Each row comes from the steps of one path. Every step used is in the known rows, and no mark comes twice. Write the path behind each row, first mark first.
Known rows:
noti lubik lasun:   0.8   1.9  -7.3  12.7  12.9  -4.3 -23.4 -14.9  -6.1   2.9   3.8  19.9  -4.1  -6.4   5.5 -11.5   5.1  12.3  -9.0  -8.8  -7.6  -5.4 -17.4  14.2 -10.9 -16.1   0.5  -3.7  12.2
vubilov vata pusus: -28.2   0.2   1.3  11.7  -7.2   7.7 -14.9 -21.5  15.6 -19.5  -7.5  11.4 -13.6   4.1  -2.9  -5.8  17.0  -9.2   9.8  -7.2  28.0  10.4   7.3  -5.0 -22.0  13.8 -36.4  -1.7  -5.2
vubilov funev noti:  -3.1   7.0  -9.1   8.2 -14.3  16.8   6.0  -6.1  -2.2 -19.1 -16.0   2.1   3.9  -5.7   1.7  -4.7  -3.7   7.5  -7.8   9.2 -19.2 -10.9  17.0  -9.2  16.9   1.4  -7.9 -12.5  23.0
terid vata pusus lasun lubik: -39.2 -17.0 -23.5   9.2  -3.6  15.6 -21.9 -32.1   6.5 -20.3 -28.6   9.3 -12.7 -14.1   6.7   0.0   1.3  -2.7   6.2 -26.8  32.4  -6.1   4.8  24.7 -44.8   0.6 -34.3  -9.4 -16.7
lubik noti funev vubilov vata pusus lasun: -22.7 -10.4 -13.4   8.2  -4.1  40.5  -7.8 -41.4   6.3 -14.9 -20.8  10.0   2.7  17.8  14.4  -1.5  -4.8  11.6   9.4   6.9  11.1 -19.6  11.5  12.2 -35.8  -2.2 -36.6  18.4  -5.5
zifa terid vata pusus lasun lubik noti: -34.8  -6.9 -46.6   5.8 -11.2  41.7 -27.5 -47.2  -0.3  -8.0 -44.3   1.0 -10.3  -7.3  19.1 -18.0   2.4  -4.1 -21.8 -36.8  15.4 -23.4  13.3  12.6 -56.5  -7.2 -27.8   3.5  -5.0
vata pusus:  -8.8 -10.8 -10.6  -3.2  -3.0  11.7  -1.2  -2.3   7.4  -8.6  -0.7  10.1  -8.0   6.0   5.0   1.3  21.0  -6.0   3.3 -13.9  11.9  10.7  -6.3  -3.6 -21.6   7.9 -18.3   1.6  -3.7
vata terid:   1.4 -11.8  -6.9   8.4   7.1  18.7  -3.1   6.1   3.2   6.7  -2.0   0.1   2.3   8.6   5.9  -0.8  -1.5 -11.2 -10.7  -9.1   7.5   3.5  11.1  -0.3  -6.0 -10.5   2.0  -6.0  -4.7
gaduz pusus lasun: -14.7 -21.8  -1.2  -6.9 -12.6  15.6   7.2 -13.5   4.2   5.9 -12.1   6.9   6.7   1.1   8.4   4.0   1.8  12.4   0.1 -18.4   7.5  -9.7   1.1  16.1 -26.2   3.1  -7.8   9.2 -23.5
lubik lasun pusus vata: -30.3   3.7  -6.8   8.9   6.6   1.9 -20.7 -14.7  11.6 -12.9 -24.0   8.5 -14.5   0.4  -6.3 -16.4  27.2   7.0   1.9  -1.5  16.2  -5.3   3.6  -0.9  -5.1  -5.5 -17.0   4.7   1.7
noti lubik lasun pusus gaduz: -16.6  14.5 -22.1  -5.0  12.6  -1.7 -27.5 -10.0  -2.6  -7.7  -5.6  32.0 -25.4 -11.5  -4.2 -25.4  24.7  16.2  10.3  -2.1  -4.2 -10.9 -14.8   0.7 -18.6 -15.7 -10.4   1.2   9.9
zifa terid vata pusus: -35.2   5.4 -15.0   3.7  -7.8  22.1 -13.3 -28.1   7.9  -4.7 -18.6   2.0  -3.8  10.7   3.1 -18.1  15.5 -20.4 -14.6 -27.3  25.7  -5.1   8.8  -6.9 -33.4  11.1 -30.0  -1.0  -0.1
lubik noti funev vubilov vata terid zifa: -17.8  -3.7 -15.1  40.7  22.5  40.8   5.7 -24.1   9.2   6.6 -12.6  -1.3   5.4  20.9   9.6 -13.2  -9.8   7.9   4.3  36.1  -1.9 -43.1  32.0  -0.6 -17.4   0.4  -7.6  11.2  14.5
pusus lasun lubik noti funev:  -4.3  -9.6 -35.2  10.4   6.2  29.7  -6.6 -24.9  -5.9   1.9 -10.4   9.5  -1.8  -9.6  19.6   7.5 -18.6  24.4   2.1   5.6  -9.1 -34.5  -1.3  15.2 -27.5 -17.9   2.6   4.6   7.2
noti lubik lasun pusus vata: -33.4   2.3 -15.8  23.3  18.8  -8.7 -33.6 -28.9   7.6 -13.0 -15.1  26.0 -21.1  -4.8   0.2 -28.1  23.8  15.2  -1.2  -0.2   8.6  -5.4  -7.3   8.8 -20.9 -19.0 -20.0  -3.9  15.1
vubilov funev noti lubik lasun:  -2.4   8.4 -17.6  20.1   0.3  12.4 -16.9 -21.7  -8.8 -16.8 -13.4  21.1  -1.0 -12.7   8.4 -16.7   2.6  20.8 -17.5   0.8 -29.0 -17.8  -0.1   2.9   6.5 -12.7  -7.5 -14.8  35.5
noti funev vubilov vata terid zifa: -19.1  -4.7   1.1  42.6  21.3  25.9   2.8 -15.6  12.1   8.8  -1.3   0.4   6.9  20.4   0.7  -8.7 -13.4  -4.1  10.8  31.4  12.3 -40.0  27.7   1.9 -15.2   6.8 -15.5  -6.0   6.4
terid zifa:  -5.1  -7.1   1.7  11.5   6.4  -1.2  15.7   6.2  -0.7   9.3  -2.7  -7.2  -0.1   2.1  -5.3  -3.1   1.4   4.2   5.6  10.7 -10.0 -24.6   3.9   3.6  -6.6  15.1   4.2   2.6   0.6
pusus gaduz:  -2.4  18.6   4.6 -16.6   1.4  -7.2  -0.3   0.9  -2.0  -8.4  -1.7   1.8 -14.8  -2.8 -16.0  -4.8   2.6   5.2   9.9   3.3   3.8  -1.6   3.8  -6.3   3.3   0.2  -2.1   7.7 -10.2
davod terid:  -4.7   7.3  -9.0   8.3  -8.5  -1.3   3.8  -4.4  -9.7  16.5   0.7   5.2  16.2   6.3   7.6 -11.8  -8.0 -16.9  -1.9  -0.1   2.2   1.3  -7.8   3.8   7.2   5.5   7.9   3.3   5.6
lubik lasun pusus gaduz: -13.2  16.3 -13.7 -18.7   0.2   8.1 -15.1   3.7   1.5  -7.1 -14.8  15.6 -17.7  -5.9 -11.7 -13.9  27.6   7.3  11.8  -6.2   3.2 -10.5  -5.8 -11.4  -2.6  -3.2  -5.1   9.4  -1.6
funev noti:   0.6   7.0 -17.7  -0.3  -5.1  13.3   9.7 -12.9 -10.7 -18.6  -6.0 -13.8   6.7  -3.0   1.3 -10.9   0.7  12.8 -13.9   6.7  -9.2  -4.5  15.2   2.1   6.1  -7.5   3.5   1.3   8.7
gaduz pusus vata terid: -33.7 -11.8  -0.9  20.6   9.6  15.1  -4.4 -22.4  21.4  -3.8 -13.2  10.1 -10.2  12.8   3.6  -9.7  17.3   2.5  -7.0  -8.9  29.7   4.5  24.7  -0.8 -22.1  -4.2 -15.8   0.8 -15.7
pusus lasun:  -0.8 -14.2   5.8  -9.3  -9.6   6.3   2.9  -3.5  -5.1   3.1 -13.0  -6.9   7.3  -0.3   0.1   6.2 -14.5   2.5  -2.2 -14.3  -0.9  -8.1   0.6  18.1  -8.7  -5.2  -3.4   2.9 -19.5
gaduz pusus lasun lubik noti: -12.9 -23.3 -36.5   4.8  -7.1  28.7  -7.0 -28.3  -0.5  -1.6 -25.9  14.4  -7.3 -15.7  26.2  -2.0   4.2  25.9  -6.8 -14.3  -3.7 -19.1   6.1  15.2 -41.3 -10.1  -2.1  10.3  -9.6

Which path is each row?
-28.3  -9.0 -31.5  26.2   0.6  36.4 -18.0 -54.9   8.6  -7.2 -23.3  19.6  -4.5  -6.1  26.3  -6.3 -11.9  27.4   8.2  15.6  11.8 -37.2  17.9  15.1 -43.3  -9.8 -22.1   6.9   2.4 -> gaduz pusus lasun lubik noti funev vubilov vata
-39.2  -8.3 -38.9  44.9  27.3  21.8 -11.4 -29.9   0.5 -15.7 -26.0   5.5 -11.0   2.0   2.0 -41.2  26.9  22.1 -18.6   7.7  -3.3 -31.1  22.7  14.5 -26.9 -19.1 -10.6  -6.1  17.2 -> funev noti lubik lasun pusus vata terid zifa
 -7.1   4.7 -18.5  21.6  -2.4   6.3  -5.5 -19.2  -6.7 -19.9  -8.3  20.2  -3.1 -11.0   9.4 -17.1  -6.6  18.1 -10.7  11.7 -28.1 -11.1   6.1  -0.1   0.9 -10.4 -11.8 -20.3  34.7 -> vubilov funev noti lubik
-20.0  22.1 -33.1   3.2  -1.8  14.0 -20.5 -14.1  -5.6 -27.4 -23.1  33.8 -22.0 -18.4  -2.5 -29.2  21.0  24.8   1.9   7.8 -24.2 -20.9   0.7 -10.9  -1.2 -11.3 -17.1 -11.3  33.8 -> vubilov funev noti lubik lasun pusus gaduz
-34.9 -13.7 -11.3  30.2  20.5  19.3 -10.3  -3.4  15.9   3.4 -28.3   2.9 -12.4  11.0  -5.7 -20.6  27.6   0.8  -2.9  -1.0  13.2 -25.9  17.2   0.6 -16.4   1.0 -11.7   0.9  -3.3 -> lubik lasun pusus vata terid zifa
-38.3  -2.6  -7.3   2.7   0.0  12.8  -5.2 -23.3  11.5 -18.5 -12.5   9.8  -7.3   2.5  -1.9  -3.6  19.2  -8.0   7.1 -12.1  30.3   8.9   4.2   3.9 -22.4  10.2 -29.5   2.8  -4.9 -> terid vata pusus
-38.6 -16.7 -39.0   7.4  -4.2  30.7 -18.3 -42.5   4.7 -23.5 -38.9   8.4 -13.0 -13.6  14.5  -3.2   5.4   9.9  -0.3 -22.0  19.3  -8.8  11.1  21.7 -46.6  -7.0 -26.5   7.6  -9.8 -> terid vata pusus lasun lubik noti
-46.5  22.3 -11.5  -4.8  -8.0   4.3  -2.6 -25.0  -0.2 -10.7 -14.1  14.9  -6.0   6.3  -8.2 -19.3  13.9 -19.9  17.5  -9.9  34.9   7.5   2.2  -0.5 -12.0  16.8 -22.9  12.7  -9.5 -> davod terid vata pusus gaduz
-32.9  -0.5 -40.7  32.6  19.5  23.3 -25.9 -35.4   1.1 -24.1 -25.2  11.9 -10.7   0.5   6.2 -41.7  24.4  16.2 -24.0  -2.1   5.8  -5.8  18.6  11.6 -20.4 -36.2 -15.0  -7.6  17.2 -> funev noti lubik lasun pusus vata terid
-25.9  15.3  -3.0   5.8  -4.2  10.6 -12.8 -26.8   1.7   5.4 -17.6 -10.6   5.0   4.3  -3.4 -19.2  -5.6 -15.1 -17.4 -11.3  13.8 -16.0  16.4  -3.9 -12.2   3.5 -11.7  -3.7   3.1 -> zifa terid vata
-33.9   9.7 -33.7  23.9  11.7   4.9 -24.3 -39.5  -0.9 -31.0 -22.4  12.3 -13.3  -9.3   1.0 -38.6  25.7  27.0 -14.8   8.1  -0.1 -10.2   6.3  12.8 -15.9 -25.9 -17.3  -3.2  24.1 -> funev noti lubik lasun pusus vata
-23.7   2.7 -39.9  29.2   9.5  32.2 -26.4 -44.2  12.4 -22.7 -11.6  24.6 -18.9  -0.6  22.7 -10.8   8.2   7.3  11.0  20.4  17.3 -18.3  10.7  -3.9 -40.0  -3.8 -31.8   1.4  22.1 -> lasun lubik noti funev vubilov vata pusus
-32.4 -11.9 -42.9  13.4   8.0  43.4 -16.4 -48.8   1.8 -19.1 -29.5  17.3  -4.0  -0.5  23.8  -1.1  -3.1  15.8   7.6   1.1  16.8 -27.6   8.6  23.9 -50.3 -11.9 -30.4   8.4   3.6 -> terid vata pusus lasun lubik noti funev vubilov
  0.3  10.1 -25.7  12.6   8.4   8.8 -12.8 -26.9 -15.0 -15.4  -2.7   6.5   3.2  -9.1   7.5 -22.0   7.9  22.8 -23.2  -0.7 -16.8  -9.8  -3.4  15.4  -4.1 -23.1   5.1  -1.9  21.2 -> funev noti lubik lasun
-39.4 -18.3 -13.8  31.7  18.3  12.3   1.3  -2.8  17.5   0.7 -23.5  -0.3 -14.6  10.2  -5.2 -19.4  19.2  -2.1   4.2   9.8  13.9 -22.1  25.4  -1.1 -21.7   2.1 -15.4  -3.4  -4.3 -> lasun pusus vata terid zifa
-16.1  20.6 -39.9  -4.2   7.3  10.8 -17.5 -20.6 -13.0 -26.7 -13.3  17.2 -18.0 -14.3  -3.9 -36.0  27.1  28.2  -4.1   3.7 -12.9 -14.6  -1.0   2.5 -11.4 -24.2  -6.9   2.5  18.6 -> funev noti lubik lasun pusus gaduz
-12.4   7.6  -5.6 -20.4  -3.4   5.1  -2.5  -1.0   4.2 -15.4  -0.6  12.6 -22.8   4.2  -8.9  -2.4  22.5  -0.5  14.3 -11.3  15.2   7.7  -3.5  -8.8 -18.4   9.0 -21.1   9.2 -14.4 -> vata pusus gaduz
-34.9 -10.0 -15.1  19.9  11.6  14.2 -14.0  -8.1  18.0  -8.9 -21.8   5.0 -14.6  10.4  -0.3 -17.7  15.9  -7.6  -2.0  -2.6  22.8   5.7  20.9  -5.0 -17.8 -12.4 -18.8  -5.9  -2.0 -> lasun pusus vata terid
-22.5   5.3 -20.9  15.8   6.0  34.8  -9.1 -38.0  12.2 -17.5  -9.3  16.0  -4.9  16.7  13.7  -6.6  11.7   7.0  10.5  21.2  12.9 -10.8  11.2  -5.4 -27.0   3.5 -32.6  16.5  14.2 -> lubik noti funev vubilov vata pusus
 -3.4   4.4 -27.4  15.3   7.2   2.5  -1.8 -24.6 -13.7 -20.2   1.3   3.5   1.0  -8.3   7.2 -23.1  -0.9  20.9 -14.9  10.0 -16.8  -5.0   4.6  12.7  -9.1 -19.9   0.3  -6.4  21.5 -> funev noti lubik
-37.1  25.9  -9.2 -13.2  -7.0  16.1 -15.0 -26.3   6.9 -10.8 -17.4   1.6 -17.9   8.5 -12.0 -22.5  17.5 -15.7  -3.5 -23.8  28.6  -8.0  13.9 -12.2 -29.7  12.2 -32.1   5.8 -11.2 -> zifa terid vata pusus gaduz
 -9.5 -24.5  -5.0 -12.3 -12.6  19.0  -0.1  -6.8   1.2  -5.5 -13.3   3.8   0.8   6.8   5.8   8.1   6.5  -1.4   0.6 -27.9  12.1   3.3  -7.2  15.8 -31.0   4.0 -22.9   5.6 -23.9 -> vata pusus lasun
  6.3  -9.8 -37.0   9.6   7.4  30.9 -11.0 -26.3 -10.0   0.3 -15.6   7.3   2.4  -5.4  23.6   2.3 -22.3  22.5  -1.0  13.2 -12.0 -35.6   1.7  19.3 -26.5 -23.1  -0.4   5.3   8.1 -> pusus lasun lubik noti funev vubilov
-34.5   0.4  -8.0  10.9   4.6  -4.2 -11.3 -13.3  14.0 -16.2 -19.9   6.8 -17.6   1.0  -6.4 -15.5  18.1   4.2   8.0   8.3  16.7   1.1   9.4  -3.7 -10.5  -3.1 -22.1  -0.7   2.8 -> lasun pusus vata
-38.6   9.6 -25.7  31.0   4.6   7.8 -27.6 -34.9   5.0 -31.8 -32.9  27.4 -17.5 -11.0   3.1 -32.3  20.2  23.0  -9.2   8.6 -12.3 -16.9   9.3   0.6  -5.0 -16.8 -29.9 -15.7  37.2 -> vubilov funev noti lubik lasun pusus vata
-25.5 -11.0 -19.6  23.6  -0.9  22.6 -28.5 -38.0  10.4 -16.8 -13.0  20.5 -10.7  -0.5  13.6   0.4 -10.3   0.7  16.2   0.4  30.4 -22.4   3.9  18.0 -47.4  -2.9 -42.2 -14.8  -6.4 -> noti funev vubilov vata pusus lasun lubik
-17.5 -14.2 -33.3  13.0  -9.4  28.7 -30.5 -42.7   4.6 -26.2 -39.0   7.8 -16.0  -7.4  19.1 -10.6  -0.3   3.6   0.5  -9.3  13.1  -9.5  16.1  19.0 -45.2  -7.5 -36.1   2.7 -10.6 -> funev vubilov vata pusus lasun lubik noti
-10.0  -2.4 -19.3  -3.2  -0.3  14.7 -14.2   4.6   2.5  -0.3 -14.8  13.2  -2.8  -2.8   3.0  -9.7  26.2   2.8   0.9  -7.5  -0.1  -6.7 -10.8  -5.6  -5.1  -4.0  -3.1   4.2   9.1 -> lubik lasun pusus
  1.5 -13.9 -32.3   2.4  -3.9  19.6 -12.5 -19.2  -7.6  -5.2 -26.3  -0.8  -7.1 -16.7  15.5   1.2 -12.7  17.1  -7.5  -9.9 -11.6 -17.6   3.2  18.7 -24.1 -17.4   2.4   4.9  -5.3 -> pusus lasun lubik noti
-14.4 -11.0 -31.2  33.3  10.6  45.9 -27.1 -40.0   3.8  -4.0 -25.5   6.3  -1.3   2.2  22.1  -6.9 -29.4   7.2  -2.5  10.6  11.4 -33.2  28.0  17.7 -32.7 -27.1 -15.5  -4.3   0.8 -> pusus lasun lubik noti funev vubilov vata terid
 -3.8 -21.0 -46.2   6.2   5.9  42.6 -13.0 -28.4  -4.1  -8.3 -18.5  17.1  -5.6   0.9  30.6   4.9  -2.3  16.4   0.8  -1.5   0.4 -25.2  -5.0  17.1 -48.9 -14.9 -19.0   8.0   3.7 -> vata pusus lasun lubik noti funev vubilov
-13.9   3.1 -45.7  12.4   6.2  18.2 -17.5 -23.1 -11.3 -18.8 -12.7  16.3  -1.3 -10.9  11.1 -31.2  24.3  22.4 -15.4   0.9 -16.9 -12.8  -6.1   8.2 -16.3 -24.9  -3.0  -3.3  27.8 -> funev noti lubik lasun pusus
